Each row was made from one path, in order. Every step used is in the known rows, and no mark comes twice. Write each row's path.
Known rows:
rifita/dufodem/ganoga/rikuzu: -0.961  2.268  1.682  0.392  -1.888  -1.023  1.514  -2.219  -4.606  -0.288  1.446  0.209  0.240  1.466  -2.008  -0.245  0.268  2.709  -1.727  0.123  -3.544  1.163  -0.292  2.214  -0.633  -0.040  -0.607  1.565  -1.931  3.207
mefog/rikuzu/bamido/dufodem/ganoga: 2.714  1.509  -1.200  1.244  -0.794  1.722  0.974  -1.584  3.767  0.783  0.781  -0.586  -2.089  -2.089  0.794  -2.218  -1.351  -1.710  2.681  -1.852  0.286  1.683  -2.947  -0.493  -0.656  -0.056  0.163  -1.080  -0.931  4.045
bamido/dufodem/ganoga/rikuzu/mefog: 0.936  0.353  -0.089  1.080  -2.189  1.692  0.174  -0.315  1.294  0.697  3.406  -0.966  -1.332  -2.543  0.096  -3.629  1.843  2.364  3.017  -0.800  0.744  0.111  -0.480  4.058  -2.254  -1.370  0.135  -0.834  -4.736  2.502
mefog/rikuzu/dufodem/ganoga: 0.877  1.566  1.571  -0.894  2.276  -1.601  0.541  -1.026  1.809  1.591  -0.982  -3.646  -0.255  -1.579  2.408  -0.286  -0.309  0.978  -0.951  2.871  -3.257  3.649  -1.991  -0.866  -0.831  -1.007  -0.888  -0.443  -1.869  0.972
mefog/rikuzu/rifita/bamido/dufodem/ganoga: 5.915  1.881  -0.743  3.938  3.117  -1.257  -0.708  -2.534  -0.463  0.751  2.039  1.090  -0.898  0.578  0.366  -2.173  -2.952  -0.688  0.162  -1.264  1.766  0.181  1.061  -0.616  -0.467  -1.772  0.087  -2.955  -2.429  1.457
bamido/dufodem/ganoga/rifita: 1.177  -1.464  1.665  0.441  -2.591  -1.895  0.922  0.070  1.508  2.016  -0.593  0.057  0.428  -2.440  -0.006  0.285  -1.410  -1.716  0.111  -2.774  -0.166  0.466  1.073  -0.943  0.131  0.372  -1.425  1.222  0.926  0.688
bamido/dufodem/ganoga/rikuzu: 1.991  1.072  0.366  1.124  -1.322  0.893  -0.218  -1.202  -0.061  2.826  1.474  0.496  -0.252  -2.437  -1.736  -2.480  0.487  2.192  0.593  -1.913  -0.079  0.986  -0.344  1.600  -0.152  0.108  -1.185  1.760  -2.522  4.413
bamido/dufodem/ganoga: -0.792  -2.025  1.985  -0.912  -0.384  -0.618  0.560  0.042  0.558  4.293  -0.501  -1.300  -0.788  -2.625  0.753  -0.203  -1.815  -0.295  -0.468  -2.329  -2.063  2.331  -0.287  0.355  -0.829  0.631  -1.662  1.089  -0.768  3.841
ganoga/rikuzu: -2.776  -1.167  -1.099  -0.627  0.915  2.181  -0.671  1.260  -1.962  0.228  -0.800  0.400  2.143  0.843  -1.363  1.837  2.097  3.174  -0.570  1.345  0.798  -0.011  -0.680  1.607  2.115  3.273  -0.942  0.575  -0.808  1.270
mefog/rikuzu/ganoga/dufodem: 0.163  1.791  -0.945  0.860  0.392  0.669  -2.038  -1.477  0.027  -3.285  -2.330  -1.242  -0.087  -0.277  1.946  -2.392  3.654  -2.086  -0.113  0.781  0.540  1.343  -3.241  -1.044  -1.661  -0.288  -0.987  -0.202  0.414  -3.543
rifita/dufodem/ganoga: -3.851  -1.234  3.680  -1.788  -0.148  -1.692  2.163  -0.882  -2.960  1.529  -0.176  -1.041  -0.304  0.788  0.863  2.035  -2.050  0.912  -2.219  -1.008  -5.030  2.254  -0.685  0.142  -0.895  -0.022  -0.694  2.040  -0.852  2.493
bamido/dufodem: -3.110  -4.014  0.158  -0.886  0.555  -0.118  0.432  1.045  0.325  3.348  -1.965  -0.022  1.296  -0.808  -1.128  1.629  -0.091  2.305  -0.597  -1.719  -1.288  2.550  -0.659  0.388  1.557  1.719  -1.352  0.991  0.477  2.720
bamido/dufodem/ganoga/rifita/rikuzu: 2.001  1.604  2.630  0.879  -2.905  -2.902  0.310  -0.654  0.428  -0.030  0.690  1.218  1.268  -0.876  -1.035  -1.862  -1.059  -0.774  0.930  -1.544  1.630  -0.911  2.525  -0.188  -0.310  0.486  0.155  1.247  1.252  -0.537
rikuzu/ganoga: -4.926  -2.405  -1.301  -2.218  3.169  0.533  -2.062  2.074  0.986  -0.134  -3.320  -1.899  -0.290  0.729  2.660  1.887  2.044  -0.732  -3.108  1.464  -0.627  0.555  -1.100  -1.663  -0.766  1.462  0.158  1.226  0.698  -2.167
bamido/dufodem/ganoga/rifita/rikuzu/mefog: 1.195  1.973  2.139  0.483  -3.441  -2.378  0.872  0.387  2.269  -1.876  3.126  -0.640  0.320  -1.072  0.378  -2.228  -0.079  -0.121  2.338  -1.222  1.762  -1.848  2.419  0.764  -2.195  -1.763  1.899  -0.711  0.000  -3.018
ganoga/rifita/rikuzu/mefog: -2.854  -0.115  0.706  -1.258  -1.396  -0.672  0.034  3.001  0.767  -4.629  0.387  -0.907  2.189  1.685  0.615  2.045  1.953  1.281  1.539  2.516  1.743  -2.462  1.589  0.164  0.069  1.162  1.771  -1.279  1.875  -6.209
mefog/rikuzu: -2.054  -2.089  -0.609  0.483  3.775  1.619  -0.480  1.661  1.087  0.096  -1.274  -1.903  1.439  0.947  1.827  2.391  -0.440  1.748  -0.503  2.101  0.015  2.586  -2.303  -1.505  1.176  4.303  -1.695  -0.816  -0.006  2.310
dufodem/ganoga: -3.232  -2.983  2.113  -3.134  1.330  0.022  -0.057  0.837  -0.530  2.332  -1.275  -1.785  -0.448  -1.182  3.269  1.403  -1.504  -0.948  -0.991  0.376  -2.603  1.773  -0.907  0.215  -0.320  2.081  -1.214  1.209  0.213  1.942
rifita/bamido/dufodem/ganoga: 1.866  -2.091  2.243  -0.447  1.435  1.201  -0.027  0.066  -1.163  4.457  1.495  1.563  -0.972  0.811  -0.817  -0.064  -2.802  -1.247  1.206  -2.531  -1.572  0.507  2.181  0.574  0.400  -1.537  0.182  0.524  -0.214  3.389
dufodem/ganoga/rifita/bamido: 1.395  -1.741  1.052  -0.717  0.752  0.248  0.534  1.929  -1.058  0.019  0.285  1.309  -0.348  2.745  1.192  2.704  -2.346  -4.370  0.748  -0.015  -0.129  -2.758  3.151  -1.297  0.089  -0.835  -0.193  -1.043  1.755  -1.416

Which path is each row?
-1.236  -1.211  1.454  -1.287  -0.996  -1.597  0.657  2.378  0.653  -0.138  -0.936  -1.524  -0.082  -0.997  2.734  1.915  -0.739  -2.820  -0.942  0.035  -0.827  -0.642  0.616  -1.348  -0.171  1.743  -1.653  0.580  1.913  -1.069
dufodem/ganoga/rifita
0.117  -0.935  -0.466  -1.501  -2.078  1.376  1.268  -0.394  2.095  2.573  0.446  0.044  -2.667  -2.880  -0.229  -0.532  -0.894  -1.987  1.246  -3.149  -1.229  0.872  -1.680  0.557  -0.127  -0.319  0.747  0.589  0.958  2.767
rikuzu/bamido/dufodem/ganoga
-2.823  -0.933  -0.515  -2.591  -0.136  -0.693  -1.318  -0.620  -1.344  -2.499  -3.937  -0.531  -0.793  -1.200  0.986  -0.456  3.479  -2.269  -1.347  -0.418  -0.617  0.473  -2.530  -0.073  -0.902  -1.122  0.366  1.644  2.311  -3.601
rikuzu/ganoga/dufodem
0.759  2.310  0.923  -1.129  -2.827  0.471  -0.008  -2.014  0.695  -0.169  1.801  1.867  -1.355  -0.909  -1.299  -2.669  -1.265  -0.514  1.763  -1.805  1.148  -0.770  -0.270  0.498  0.589  -0.913  2.696  1.400  1.899  1.257
rifita/rikuzu/bamido/dufodem/ganoga
-0.103  0.350  1.662  -2.188  -1.186  -3.925  1.708  0.695  0.985  0.981  -1.977  -1.982  -0.495  -2.178  1.012  1.387  0.387  -1.028  -1.914  1.016  -3.308  0.537  0.405  -1.179  -0.347  -1.988  -0.808  0.756  1.829  -3.250
rikuzu/dufodem/ganoga/rifita
-1.357  0.431  -3.078  0.994  1.112  -0.840  -0.877  -0.325  -2.542  -1.666  -0.846  0.028  1.767  0.017  -1.059  0.646  1.615  3.517  -2.726  1.600  2.687  -1.313  -0.123  1.392  1.872  1.655  -0.117  -0.742  -0.358  -1.418
ganoga/rikuzu/rifita
-3.388  -1.130  -1.739  -0.529  0.558  -0.559  -0.854  2.341  1.877  -2.805  -4.050  -0.879  0.678  -0.024  2.291  1.587  1.965  -2.700  -2.825  0.988  0.612  -1.555  0.075  -3.093  -0.263  1.193  0.181  0.261  2.826  -5.753
rikuzu/ganoga/rifita
4.243  2.573  -2.211  2.914  -3.486  0.333  0.973  -0.665  5.057  -1.316  1.315  0.675  -0.989  -2.353  0.011  -1.873  -0.573  -3.737  2.972  -2.091  2.156  -0.680  -1.201  -1.930  -0.062  -0.188  -0.607  -1.540  0.793  0.885
mefog/rikuzu/bamido/dufodem/ganoga/rifita
-1.835  -0.434  -2.192  0.382  3.675  1.819  -2.485  0.607  2.385  -1.584  -2.849  -2.508  0.205  1.012  3.889  -0.061  1.274  -0.654  -1.897  2.629  0.474  1.628  -2.677  -3.048  -1.254  1.887  -0.201  -0.857  -1.206  -1.456
mefog/rikuzu/ganoga
-0.777  2.503  -1.383  3.339  -1.345  -1.892  -0.102  -0.541  0.814  -4.922  -2.742  -0.492  1.413  3.282  0.870  0.864  1.223  -0.781  -3.121  1.397  -0.153  0.242  -0.899  -3.613  -0.913  -0.337  0.721  -0.764  -0.169  -3.440
mefog/rikuzu/ganoga/rifita/dufodem
-0.251  -4.322  0.182  -0.536  2.954  2.092  0.194  1.389  -1.169  3.321  -0.009  2.818  0.739  2.665  -2.908  2.384  -0.898  0.638  0.399  -1.901  -0.044  0.678  1.908  0.724  2.065  -0.569  0.258  -0.419  1.047  2.562
rifita/bamido/dufodem
-0.787  0.920  -0.023  -0.485  -0.255  2.049  -0.531  1.584  0.235  -1.243  2.979  -3.000  -1.372  -1.027  2.755  -0.695  1.490  1.626  1.627  1.575  -0.164  -1.147  -0.285  2.553  -2.842  -0.141  -0.071  -0.841  -3.607  -0.249
dufodem/ganoga/rikuzu/mefog
1.473  -3.182  -0.884  1.097  -0.252  0.297  0.809  1.483  -0.369  1.151  -0.133  3.859  1.982  2.448  -4.159  2.338  -0.597  -0.989  1.075  -2.005  1.025  -1.610  2.811  -0.959  2.385  -0.661  -0.863  -1.656  2.520  -0.971
ganoga/rifita/bamido/dufodem
-4.205  0.770  -0.089  -1.391  2.563  0.066  -2.477  0.387  -0.469  -2.215  -2.395  -0.731  1.129  2.237  1.873  -0.591  0.869  0.659  -2.407  2.367  1.060  -0.646  0.138  -1.597  0.136  1.050  2.114  2.145  1.682  -3.779
rifita/rikuzu/ganoga
0.720  2.169  -2.026  -1.560  -1.068  3.147  0.482  0.246  -0.031  -0.853  1.445  0.646  -2.034  -0.969  0.042  -0.940  0.650  -0.797  2.366  -0.246  0.575  -1.871  -1.072  1.345  0.946  1.188  0.736  0.525  -0.403  1.122
dufodem/ganoga/rikuzu/bamido
4.517  0.174  0.085  1.086  0.133  2.449  -0.706  -1.725  -2.017  2.709  3.099  3.358  -0.377  1.388  -3.418  -2.131  -1.431  0.885  2.530  -1.493  0.850  -0.670  2.551  2.109  0.801  -2.225  0.119  0.002  -2.374  4.106
rifita/bamido/dufodem/ganoga/rikuzu
3.428  2.122  -1.570  1.209  2.695  0.734  -1.336  -0.878  -4.249  -1.120  2.578  1.452  -0.508  1.762  -1.038  -0.633  -0.894  -0.358  -1.138  1.104  2.338  -2.987  2.179  1.392  0.799  -1.381  1.139  -1.371  -1.421  -0.680
dufodem/ganoga/rikuzu/rifita/bamido
3.714  0.829  -3.211  3.018  1.755  0.632  -0.457  -1.642  -3.057  -0.458  1.901  3.798  1.307  1.989  -5.791  -0.985  0.390  3.250  -0.585  -0.205  3.736  -2.113  2.115  1.878  2.766  -1.477  1.064  -1.871  -0.712  -0.321
ganoga/rikuzu/rifita/bamido/dufodem
-1.129  -0.501  -0.596  -0.657  2.871  -0.944  0.515  0.070  1.870  0.792  -2.685  -1.891  1.577  -0.380  0.377  1.225  1.184  2.782  -1.271  4.048  -1.876  3.288  -2.021  -0.888  0.728  -0.069  -0.589  -0.208  -0.062  -0.179
mefog/rikuzu/dufodem
0.509  0.422  -3.463  1.110  -2.707  3.548  0.822  -0.891  0.959  0.172  0.626  3.037  0.197  -1.160  -4.683  -0.954  2.783  2.158  2.534  -1.096  2.333  -0.934  -1.360  1.210  2.875  0.414  1.078  0.309  0.547  2.673
ganoga/rikuzu/bamido/dufodem
5.415  2.336  0.774  1.039  1.087  -1.284  0.753  -0.065  0.924  -0.531  0.556  -0.192  -0.367  1.560  0.284  0.159  -0.757  -2.038  0.649  2.633  -0.966  -0.392  1.747  -2.273  0.225  -3.330  -0.255  -2.034  0.839  -2.256
mefog/rikuzu/dufodem/ganoga/rifita/bamido
-4.542  -1.340  0.955  -1.874  1.383  0.699  -0.600  2.334  -0.223  -2.200  0.842  -2.109  0.751  2.256  1.637  1.457  0.961  2.864  1.413  2.670  0.312  -0.366  0.359  1.837  -0.229  0.976  2.286  -0.636  -0.253  -2.842
rifita/rikuzu/mefog
0.223  3.399  -0.314  -0.419  -3.359  1.185  1.569  -2.506  -2.193  -1.898  1.848  1.766  -1.685  1.225  -2.531  -0.838  -0.122  0.228  0.701  -0.225  -1.845  -1.459  -1.231  1.870  0.138  -0.892  1.220  0.740  -1.067  2.359
rifita/dufodem/ganoga/rikuzu/bamido
2.918  -0.560  0.203  1.132  2.458  -1.899  0.047  -1.442  -1.530  2.800  1.414  1.567  -1.374  0.315  -0.815  -1.035  -3.030  -0.861  -1.649  -3.015  0.549  -0.259  2.140  0.086  0.047  -2.896  0.976  -1.487  -0.388  0.502
rikuzu/rifita/bamido/dufodem/ganoga
-0.104  1.432  2.725  -1.439  -1.437  -2.127  -0.292  0.987  -0.954  -1.907  0.486  -0.381  1.180  0.803  0.948  0.493  -1.292  -1.436  -0.032  1.222  1.444  -1.743  2.048  -0.996  0.000  1.833  0.118  1.133  2.713  -2.905
dufodem/ganoga/rifita/rikuzu
